In the rows, 128 means zero.
Known rows, with every way that one mark hangs from another
q_649[q_808 q_935[q_670[q_450]]]: [167 111 151 133 163 131 136  83 152 155 109 172 146 148  96 124 128 101
 126 138  85  83]
q_670[q_450 q_935[q_592[q_761[q_922]]]]: [115  96 153 162 129 128 120  81 132 189 128 173 131 167 140 102 130 125
 143  91 147 112]
q_592[q_761[q_922] q_935[q_670]]: [113 139 159 138 137 127 145  58  91 169  93 133 102 171 102 110 122 119
 146  89 163 115]
q_808[q_649[q_935[q_592]]]: [217 122 171 142 168  91 130 103 153 173  98 165 142 135 110 120 148 105
 153  99 120 114]
q_649[q_935]: [182 145 186 118 133 116 124  80 113 172 104 166 108 161  98 123 138 104
 124  93 134 100]
q_738[q_922]: [167 133 200 102 119 120 138  60  81 197 109 179  77 162  95 125 128 117
 115  58 168 117]
q_935[q_592[q_761] q_649[q_808]]: [154 116 140 135 165 120 144 112 132 205 103 155 171 128 104 104 135 107
 169 111 154 114]
q_649[q_808 q_935]: [193 135 172 115 155 109 140  84 108 176 106 157 128 149  86 120 137 100
 121 111 134  95]
q_670[q_450 q_935[q_592]]: [139  93 139 157 130 137 113  87 166 183 127 192 131 159 127 129 129 117
 133  96 113 100]
q_922[q_738]: [172 153 200  97 104 119 132  67  82 206 107 171  84 174  96 128 115 109
 118  66 169 115]
q_935[q_670]: [150 120 172 117 135 139 134  77 127 183  98 174 119 164  89 124 120 111
 123  94 121 102]
q_808[q_649[q_935[q_592[q_761[q_922]]]]]: [193 125 185 145 167  82 138  97 118 178  98 147 142 142 123  93 149 113
 164  94 155 129]
q_450[q_670[q_935[q_592[q_761[q_922]]]]]: [113  92 150 156 139 127 122  93 137 190 123 176 135 164 133  98 128 113
 139  94 150 116]
q_935[q_649[q_808] q_670]: [148 117 153 112 172 145 148  99 145 183  97 166 162 147  91 121 119 100
 148 128 109  86]
q_935[q_592 q_649 q_670]: [142 108 152 135 163 144 135 103 171 193  80 181 158 146 108 123 138 111
 161 109 122  93]
q_761[q_922]: [149 135 197 103 122 125 138  60  83 200 100 167  90 184 105 110 127 120
 116  69 171 103]
q_592[q_935[q_670]]: [137 135 144 134 138 135 136  63 126 163  94 151 102 163  89 138 122 110
 136  92 129 102]
q_808[q_649[q_935[q_592[q_761] q_670]]]: [195 111 161 159 179  98 135 113 162 161  97 155 171 123 107 107 141 103
 171 119 103 126]
q_592[q_761 q_935[q_670]]: [126 140 140 146 134 131 136  72 113 162 102 136 113 155  91 124 117 110
 151  95 136 121]
q_649[q_808 q_935[q_592[q_761[q_922]]]]: [176 119 172 139 166  91 152  87  95 196  92 145 145 145 105  89 154 117
 142 106 181 110]
q_761[q_592[q_935[q_649 q_670]] q_922]: [ 92 152 155 137 160 149 125  75 125 170  64 148 110 175 116 133 112 117
 153 106 149  86]
q_649[q_935[q_592]]: [189 127 171 137 145 107 127  88 135 186  89 171 125 147 104 120 154 112
 134  92 147 102]
q_761[q_592 q_922[q_738]]: [142 163 217 101 110 118 124  62  59 217  82 166  69 191 110 121 106 122
 107  63 201 109]
q_592[q_761[q_922] q_935]: [124 154 165 131 122 117 139  54  69 178 105 130  83 174 107 111 125 119
 142  70 188 123]

Rows
[162 103 151 155 153 129 124  86 178 165  92 187 142 147 113 126 147 112
 140 119  99  91] => q_649[q_935[q_592 q_670[q_450]]]
[200 126 179 130 171 112 133  97 153 149 100 163 144 145  99 123 128  96
 147 118  81 106] => q_808[q_649[q_935[q_670]]]
[128 157 129 132 164 132 127  91 120 177  88 139 122 150  99 141 109 103
 151 114 146  93] => q_761[q_592[q_935[q_649[q_808]]]]
[131 104 172 139 146 121 145  80 114 203  85 161 136 159 107  94 137 127
 145  88 168 117] => q_935[q_592[q_761[q_922]] q_670]
[178 112 165 145 161 119 132  90 158 176  79 175 143 145  98 121 152 112
 137 110 123  95] => q_649[q_935[q_592 q_670]]
[137  89 119 153 167 142 126 110 183 184 126 184 173 142 129 127 128 106
 158 131 102  83] => q_670[q_450 q_935[q_592 q_649[q_808]]]
[188 101 151 142 182 111 148  96 154 181  81 166 164 132  87 116 151 108
 134 128 124  88] => q_649[q_808 q_935[q_592 q_670]]
[143 101 134 143 180 132 149 116 154 194  92 158 190 126 100 104 132 107
 174 130 130 107] => q_935[q_592[q_761] q_649[q_808] q_670]
[147 117 149 123 162 141 133 106 142 181 126 167 159 154 109 125 117  98
 144 122 112  86] => q_670[q_935[q_649[q_808]]]
[105 145 160 137 145 135 128  57 104 174  68 146  88 180 102 131 111 124
 126  90 160  96] => q_761[q_592[q_935[q_670]] q_922]
[142 102 130 153 171 128 135 122 150 192 121 158 185 132 116 109 129 105
 169 125 134 107] => q_670[q_935[q_592[q_761] q_649[q_808]]]
[173  92 137 151 175 120 139  92 173 169  95 179 162 134 102 121 145 109
 137 137  99  84] => q_649[q_808 q_935[q_592 q_670[q_450]]]
[200 115 157 134 167  99 143  93 130 190  92 162 144 135  92 117 153 109
 131 110 148  96] => q_649[q_808 q_935[q_592]]
[114 100 127 161 153 144 110 123 180 178 128 181 167 142 136 114 125  97
 172 117 111 112] => q_450[q_670[q_935[q_592[q_761] q_649]]]
[ 97 130 144 149 130 138 134  53 112 157 108 145 100 173 116 115 117 120
 150  97 139 110] => q_592[q_761[q_922] q_935[q_670[q_450]]]
[118 124 110 140 169 153 140  81 163 152 107 156 143 149 105 139 115 100
 164 137  93  82] => q_592[q_935[q_649[q_808] q_670[q_450]]]
[122 150 146 127 158 122 153  77  86 178 104 121 126 158 109 107 125 109
 167 105 175 107] => q_592[q_761[q_922] q_935[q_649[q_808]]]
[156 123 166 136 141 138 120  77 156 150 106 181 125 159 107 128 129 105
 130 119  85  89] => q_649[q_935[q_670[q_450]]]
[182 121 166 121 169 121 146  88 131 167  94 160 146 146  80 120 134 101
 124 130 110  87] => q_649[q_808 q_935[q_670]]
[152  98 134 142 175 133 135 114 163 194 111 173 175 140 114 122 134 105
 155 122 125  88] => q_670[q_935[q_592 q_649[q_808]]]
[131 109 135 134 156 152 124 100 161 168 140 179 157 155 123 130 111  98
 147 131  87  81] => q_670[q_450 q_935[q_649[q_808]]]
[ 89 144 122 154 152 161 107  84 168 150  88 165 119 161 119 150 101 107
 160 121  97  87] => q_761[q_592[q_935[q_649 q_670[q_450]]]]
[138  89 123 142 178 146 141 103 187 187  97 185 177 135 112 123 130 108
 162 137  99  82] => q_935[q_592 q_649[q_808] q_670[q_450]]
[138  89 135 152 142 134 114  98 172 186 123 194 135 155 121 125 128 106
 129  99 116 103] => q_450[q_670[q_935[q_592]]]
[190 120 154 144 162  95 143 101 117 189 102 148 155 127  95 103 149 108
 145 113 154 115] => q_649[q_808 q_935[q_592[q_761]]]
[118 112 163 150 151 132 128 103 133 195 108 163 154 160 139 100 136 118
 167  99 159 108] => q_670[q_935[q_592[q_761[q_922]] q_649]]
[153  98 138 131 184 136 151 107 167 198  83 171 178 134  97 119 136 107
 159 127 122  87] => q_935[q_592 q_649[q_808] q_670]
[139  93 143 145 140 140 127  81 169 186  98 191 134 152 109 125 132 118
 137 102 110  98] => q_935[q_592 q_670[q_450]]
[116 160 166 130 129 124 123  54  80 185  80 142  69 183 108 130 114 124
 122  71 185 104] => q_761[q_592[q_935] q_922]
